Known rows, with every way that one mark hangs from another:
Q_577{Q_287{Q_781{Q_430} Q_867}}: [ 12   6   1 -13   8   9  -8  -4 -15   2   1 -32   0  -5  -9   9   9  12
   4   4  -3 -23  18  10 -13   2   4  -4  26   1 -25   9]
Q_867{Q_287}: [  0   0  -2   1   5   5  -3   0   4  -4   3  -1  -4  -2   1  -1  -9   5
   1  -1   8  20 -23   5 -12  -4   2  -3   4   0   9   3]
Q_411{Q_577{Q_287{Q_867}} Q_781{Q_430}}: [ 13   1   3 -28  -3 -10  -6  17 -20  -3  -2 -13  -2   6 -14  10  14   4
   8   4  -2 -25  -9   7  -8   2  11   5  12  -3 -10   1]
Q_430{Q_781{Q_287}}: [-11 -10  -2  10  26   7   1   3   2  -3   5  11  13 -11  14 -10 -16  18
 -18  -3 -15   8 -31  11   1  -2  -2   9 -11  -2  16   7]
Q_781{Q_430 Q_952}: [  4  -8  -6  19  -3   8   4 -11   1  -1  -1   5  -3 -15  -4  -6   5  10
  -8  -3  -7  -2  17   9 -23   7   6  11  27   6 -12  17]
Q_952{Q_577{Q_287} Q_781{Q_430} Q_867}: [ 12   9  -4  -7 -13 -25  -1  -8 -17   0   2  -5   2 -16  -7  -1  20  10
 -11  13  -6 -34   1  -3  -5  -3   1   9   2   2 -32  -7]
Q_430{Q_781{Q_952{Q_577}}}: [  3 -11  -8   7   5  -3   4   2   0  -4  -1  12  -8 -10  12 -10   9  -3
 -13  -6 -14   1  -5   1 -14   6 -10  20  -5   6   7  11]
Q_62{Q_411 Q_952{Q_781 Q_867{Q_287}}}: [  1   8   3   2 -28 -10  -6  -5   4   2  -3   3  -5   2   0   6  -1 -13
  -9  12  10  -5   6  -3   8  -7  -4   4   1   0  -2 -14]
Q_577{Q_287{Q_781{Q_952} Q_867{Q_411}}}: [ 10   2   8 -20   1  11  -3   4  -3   1   7 -35  -2   6   6   9  10 -10
  15  -4 -12  -4  45   8  27  16  -4   0  26   2 -13   9]
Q_62{Q_287{Q_781} Q_411}: [ -1  -4  -4   1 -20   9   0 -20  11   4   2 -19  -1   3  -3   4  -9   4
  15   7  10  11  28  12  -6  -3 -11   0  14  -6 -10   3]
Q_411{Q_62}: [ -6  -4  -7   8  16  17   8  17   0  -2  -3   7   6 -12   6   3   1   9
  -8  -1  13   3 -15  -3  -1   6   0  -8  -1  -2 -19   0]
Q_430{Q_781{Q_287 Q_952{Q_867}}}: [ -8 -16   7  18  22   1   4  -7   2   0  -7   5   9 -20  22 -10 -14   5
 -24  -4 -22   8  -5   6   7   9   1  23   3   8  19   3]
Q_781{Q_952{Q_577 Q_867{Q_287 Q_411}}}: [ 12   0   8  -4 -12 -17   5  -5   8  -1   5   2 -14  -8  13  -6   6 -22
   3  -4  -5  17  16  -8   3   1  -6   8  -3  12  18  -4]
Q_577{Q_411{Q_62 Q_781{Q_287 Q_430}}}: [-10  -9  -6  20  26  -7  -1  18   2   3  -5  18   8  -7 -13  -5  -3  18
  -5  -3   5   5 -23 -13  -6 -11  19  -2   7   2   1  -4]
Q_411{Q_62{Q_287} Q_577 Q_781{Q_430}}: [  2 -12  -7 -10  -4  -8   7  14  -8   1  -8  -5   6   5 -15   2   5  11
   9   9  12  -1   8   3 -15  -3  -2   5   6  -7 -21   0]
Q_781{Q_287 Q_430 Q_952{Q_867}}: [  1  -9   5  23  12   2   5 -18   2   2  -8   7   5 -29   6 -10  -4   9
 -13  -2 -16   0  10   0  -4   4  13  12  20  13   4   5]
Q_62{Q_411 Q_952{Q_577 Q_867}}: [ 11   8  -4   8 -25  -8   2  -8   5   0   4  21  -8 -22   6   5   6 -15
  -6   7   9 -20  -7 -18 -15  -2  -6  -3 -18   5   5 -11]
Q_867{Q_952}: [ -6   1  -2   0  -3  14  -1   6   3  -2   5   4   5   4  -1   1  -2   2
   2 -10  10  11 -24  10  -5   3   2 -12   1  -7   3   4]
Q_62{Q_952{Q_867{Q_411}}}: [  3   7  -2  11 -21  -8   3  -4   1   3  21   6   9  -8   8   5  -9  -4
  -6   3   2 -13   5  -2   0   3  -5 -10  -8  -4   2  -7]
Q_430{Q_781{Q_952{Q_577{Q_287 Q_411}}}}: [  7  -2 -10  -7   6 -20  -2  -2  -5  -3   6  -8  -9   5   2  -1  11   0
 -17  -5 -13  -2   7 -10 -11   8  -5  27   1  10   7   2]
Q_62{Q_952{Q_781}}: [ -5   8 -10  11  -9   7  -4   8  -3   0   5   8  10   3   0   2   0   6
  -3   6  -1 -14 -15   4   6   2  -2  -3   0 -12 -24  -2]
Q_62{Q_287 Q_411 Q_952{Q_867}}: [  3   6  -3   6 -31  -6   3 -20   1   4   2  -5  -2  -2   3   9 -13  -8
  -1  12  11 -13  28  -2  -4  -4 -13   3 -10  -2  -3  -6]
Q_430{Q_781{Q_287 Q_952{Q_577}}}: [ -1 -13   0   4  25   3   3   4   7  -3  -5  18   0 -16  20 -15   3   2
 -11  -7 -25  11 -16  -1   1   4  -4  22 -10   8  19  10]
Q_952{Q_781}: [-10   2  -8  15  -5   7  -1   7  -2  -2   2   3   9   3  -1  -2   0  11
  -2   4   1  -4 -20  11  10   3   0   1   5 -10 -23  -1]
Q_287{Q_781 Q_867{Q_952}}: [ -5   4   6  -6   9  27  -8  14  -4   1  -4 -16   2  12   2   7   2  -5
  12 -10   8   5  -6  12  -1   4   0 -20   9  -7  -1   2]
Q_867{Q_287{Q_577 Q_781{Q_430}}}: [  2  -3   7  -2   7  -2  -4 -36   6   4  -3 -15  -6   5 -18  -1 -13   9
   3   1   6  18  21   2 -27 -10   7 -13  15   6   8   4]
Q_867{Q_952{Q_577 Q_781}}: [ -4   6  -2  -5 -10   5  -2  19   0  -2  -1  12   2   9   0  -4  18  -5
   6  -4   5   2 -27   4  10  -2  -4  -6 -12  -9  -9  -4]
Q_781{Q_430}: [  3  -2  -9  16  -3   4   2 -10  -2  -1   7   6   3 -13  -9  -4   1  17
  -9   1   2  -8  -5  10 -28  -3   6  -1  11  -1 -13  11]
Q_781{Q_287{Q_577} Q_952}: [ -9  -8  10   7  26  15   5 -20  14   0 -12   7   2  -5   8  -8 -17   1
   3  -7 -12  21   4  -8  18   8  10  -1  -5   8  19   7]
Q_411{Q_62{Q_952} Q_577{Q_287} Q_781}: [  9   0  -3 -30   4  -2  -2  34  -8  -1   0  -1  11   1  -5  16   9   2
   7   7  11 -13 -23 -12   4  11   5  -4   0  -8 -22 -13]
Q_430{Q_781{Q_287{Q_577 Q_867}}}: [-15  -5  13  -4  40   8   0  -5  -4  -1 -12   2   1   8  13  -4 -20   1
 -13  -5 -17   0  -9   2  18  -4  -2  -1 -30   2  32   6]
Q_577{Q_287{Q_867}}: [  6  10   0 -17  13   9  -4  12 -16  -4   0 -19  -3   2   4   9   4   2
   2   1  -1 -18  -7   3   9   6   1  -2   0  -2 -13   4]
Q_867{Q_411}: [ -1   0  -3   8 -10   2   7   1   7  -2  20   5   7  -2   3  -2  -5   3
   3  -3   2   4  -1   9   7   2  -4  -7   0  -6   2   4]
Q_411{Q_577}: [ -1  -1  -4  -2  -5   9   5   2   1  -4   5   1   8  -1   2   0  -3   7
   2   0   3   9 -26   6  -8  10   1   2   6  -5  -2  -6]

Rows:
[  9   5  -2   8 -25 -25  -2  13   0   2  17  22   1  -9   3   5   1 -14
  11   4   3 -21 -18 -12  -5  -3  -2 -11 -23  -5   9 -10]
Q_62{Q_952{Q_577 Q_867{Q_411{Q_781}}}}
[ -3  12   1   4  14  11  -6  12 -11   2  -7   9   8  -1  -1  -5   7   7
  -7   6 -16 -27  -4   3  14  -8   2   0  -2  -4 -14   4]
Q_62{Q_952{Q_781{Q_287{Q_867} Q_430}}}
[  3 -10   5  -5  -7 -12   5   8   9   0  14  17  14  -5 -10 -10   1  11
  13  -1 -12   7 -16  10   6  -5  11   2   7  -5  14   0]
Q_867{Q_411{Q_577 Q_781{Q_287 Q_430}}}
[  4  12   4 -27  -4   3  -7  18 -21   0  -4 -19   1  17 -14   5  22   1
  -4   0   0 -24  13  16  16  -3   2  -1   9  -5 -23   5]
Q_577{Q_287{Q_867{Q_952{Q_781{Q_430}}}}}
[ -5   5   7 -18 -19  -1  -3  15   7   0  10  -5   2  27  -5  -4   4  -9
   6  -6   9  28   3  17  28  -9  -5  -8  -1  -9   6  -3]
Q_867{Q_287 Q_411 Q_952{Q_781}}
[-11  -1  12  -7  20  15  -9  34  -3  -1 -10  10   4   8   4   1  -5  -8
  16 -12  -2   5 -43   5  22  -5  13 -16 -12  -7  25   4]
Q_411{Q_781{Q_287{Q_867{Q_952}}}}
[  0   7  -1 -13  -4  -1   2  25   4   2   6   4   5  13   2   2   9  -6
  -2   5   9   8  14  -3  28  -6 -11  -7  -5  -7 -16  -8]
Q_867{Q_287 Q_411{Q_62{Q_952{Q_781}}}}
[ 16  17  -4 -32  21   7  -1  33 -17  -2  -8  -4  -7  -6   9  13  25 -10
   1   6   4 -32  -7 -23   6   5  -9 -10 -23   2 -23  -5]
Q_411{Q_62{Q_952{Q_577{Q_287{Q_867}}}}}
[ -5   1  -3   3 -16   5  -3   5  -4   1   2   4   8   8 -16  -5  12  10
  -7  -2   6  -4  -1  18  -3  -5   3  -3  14  -8 -19   6]
Q_867{Q_952{Q_781{Q_430}}}
[ -9   4   2   2  10 -12  -3 -25   8   0  -1  -6 -11  25 -11   1 -22  -1
  -2  -4  13  29  -3 -14  -8  -8   8  -7  -7   6  29  -8]
Q_867{Q_287{Q_577{Q_411}}}
[  2  -1   5  -3 -21 -12  11  -4   3  -1  15  -3  11  -2   8   1  -4  -2
   0   2   1   3  -1   6   7  10  -3   1  -1  -3   6 -15]
Q_952{Q_867{Q_411{Q_577}}}
[  1  -2  -4 -14 -27   3   9 -13   8  -1   1  -9  -1   9  -1   2  -3  -2
   9   6   9  14  15   9  -1   2 -13  10   2  -6  -2  -3]
Q_62{Q_287 Q_411{Q_577}}
[-18  11   1  10  13  -4  -5 -12   7   5  -2  12  11  23  -5  -2 -18   6
  -4   1  -4   4  -8 -18  24  -4   7  -7 -18  -3  11 -15]
Q_62{Q_952{Q_781{Q_287{Q_577{Q_411}}}}}
[  1  -4   4  -1 -11  19  -1  -9   4   4 -15 -29 -14   9   4   6   2 -16
  18   2  -2   7  57  11  11   5 -13   8  22   2  -8  11]
Q_62{Q_287{Q_781{Q_952} Q_867} Q_411}
[ -7   5   4  11  11  -3  -6 -26  -4   6  -6 -18  -8  20 -19   6  -8   5
   0  -3   4  -8  28  -7 -17  -6   7 -13  11   5   5   0]
Q_287{Q_577{Q_411} Q_781{Q_430} Q_867}
[  0  -4   6   8  25  18   1   2  -3  -1 -14   4  -4 -14   6  -9   6   2
  -4  -6 -19  -4  11   4   4   2  10   9  16  10   4  16]
Q_781{Q_287{Q_867} Q_430 Q_952}
[ -1  -9   1   1 -26 -18   2 -29   5   4  -4   1 -10  10 -25   2 -14   0
  11   7  11  -3  42   3 -14 -16   0  -3  -8  -1   8  11]
Q_62{Q_287{Q_577} Q_411{Q_781{Q_430}}}
[  0  10  12 -23  12  10   3  26   3  -2   3  15  -1   6  14  -7  11 -19
  17 -14  -8   9 -15  -2  32  -7  -5 -16 -31  -1  31   1]
Q_781{Q_287{Q_867{Q_411 Q_952{Q_577}}}}
[  1   2  -2  12  -4 -33 -10   3  -3  -1   2   6 -14   6  -3   2  -6 -10
   6   0  13  10 -36 -20 -21 -12  10   0  -9   6  26 -19]
Q_952{Q_577{Q_411{Q_781}} Q_867{Q_287}}
[ -5   0   2  -3 -16   0   8 -33  11   1  -4  -8  -8  14  -7   3 -18  -5
   7   6  12  11  35  -1   6  -6 -10  -4 -17  -1  10   4]
Q_62{Q_287{Q_577} Q_411}
[ -6 -12   2  11  -1   6  -2  10  15  -1   0  22   3 -15  -1  -4  -9   2
  10   0   2  10 -32   2  11  -6  13  -2  -1  -3  17   2]
Q_62{Q_411{Q_781{Q_287}}}
[  0 -10   5  13   4   9   1 -36  10   5  -7 -12  -4  -3 -14  -1  -4   7
   2  -1  -5   6  42   1 -20   7   9  -4  28   8  -6  13]
Q_287{Q_577 Q_781{Q_430 Q_952}}
[  0  -1  -4  24  -3  -8  -2 -16   4   4  -3  -6  -7  -5   5   1   5  -6
   3  -4  -1   6   7 -17 -16  10   4   6  19  10  -1 -13]
Q_287{Q_781{Q_952{Q_577{Q_411} Q_867}}}
[ -4 -15  -1  20   2  -6   3  -9  -5  -1  -3  -1   2 -12  14  -2  -8   0
 -26  -2 -12  -5   7   9  -9  12  -5  22   8   6   4   4]
Q_430{Q_781{Q_952{Q_867}}}
[  7   0 -13  18  -6 -12   2 -12   2   0   1  13 -12  -3 -11  -7  16   3
  -8  -7  -4   1  12 -13 -30   0   6  13  15  12  -1   6]
Q_781{Q_430 Q_952{Q_577{Q_411}}}
[  6   6 -12  -1  11   9   5  23   0  -1  -2  22   0 -14   8   4  14  -3
  -2   3   9 -12 -22 -20 -12   3  -6 -11 -18  -1 -16  -6]
Q_411{Q_62{Q_952{Q_577}}}
[  8   5   1   1   1 -13  -2  -6  -1  -3   0   5 -11 -13  10  -2   0  -8
   0   3   6   8 -24 -10 -17  -6   0   0 -14   7  13 -11]
Q_952{Q_577 Q_867{Q_287}}
[ 15   2  -5 -14   5   0   1   1  -2  -5   2  -3  -8 -12   5   1  17  -1
   5  -2  -9  -3  -1  -8  -3  13   0  11   3   7 -12   5]
Q_781{Q_952{Q_577{Q_287}}}
[-11   8   5  -7  -1  18  -6  27 -12  -2  -9  -4   1  24   1   3   9  -8
   2  -4   4  -6 -12  15  25   0  -3  -9  -3 -11 -12  -1]
Q_287{Q_867{Q_952{Q_781}}}
[-23   6   9   0  12   0  -4  -5   9   3  -7   6  11  31 -10  -5 -15   3
   0  -9   3  25  -9  -8  33  -6  11 -11 -14  -4  22 -13]
Q_867{Q_952{Q_781{Q_287{Q_577{Q_411}}}}}
[ -7  -8   2  -2 -19 -10   0 -20  10   2  -5  -1  -9  17 -13   6 -19  -8
  19   5  15   7  23   1   5 -10  -3  -7 -17  -6  14   4]
Q_62{Q_287{Q_577} Q_411{Q_781}}
[  6  -9   3   2   5 -19   0  -5  -2  -3  -7   1 -15  -9  17  -7   2 -13
 -19  -2 -11  10   1  -4 -16   0  -8  24  -5  14  21  -1]
Q_430{Q_781{Q_952{Q_577 Q_867{Q_287}}}}
[ 17  15  -9 -18  -2  -3  -3   2  -6  -3  13   4  -1  -9   1   6  11   1
   4   4   1 -21 -18 -14 -13   3  -3  -5 -15  -1 -11  -2]
Q_62{Q_952{Q_577{Q_287}}}
[ -3  -4   1   1  -4  -2  10  -6   0   8   4 -28  12   1   8   6  -8   2
   8   8  11   6  41   3  14   2 -16  -9   3  -5 -21 -10]
Q_952{Q_867{Q_411{Q_62{Q_287{Q_781}}}}}
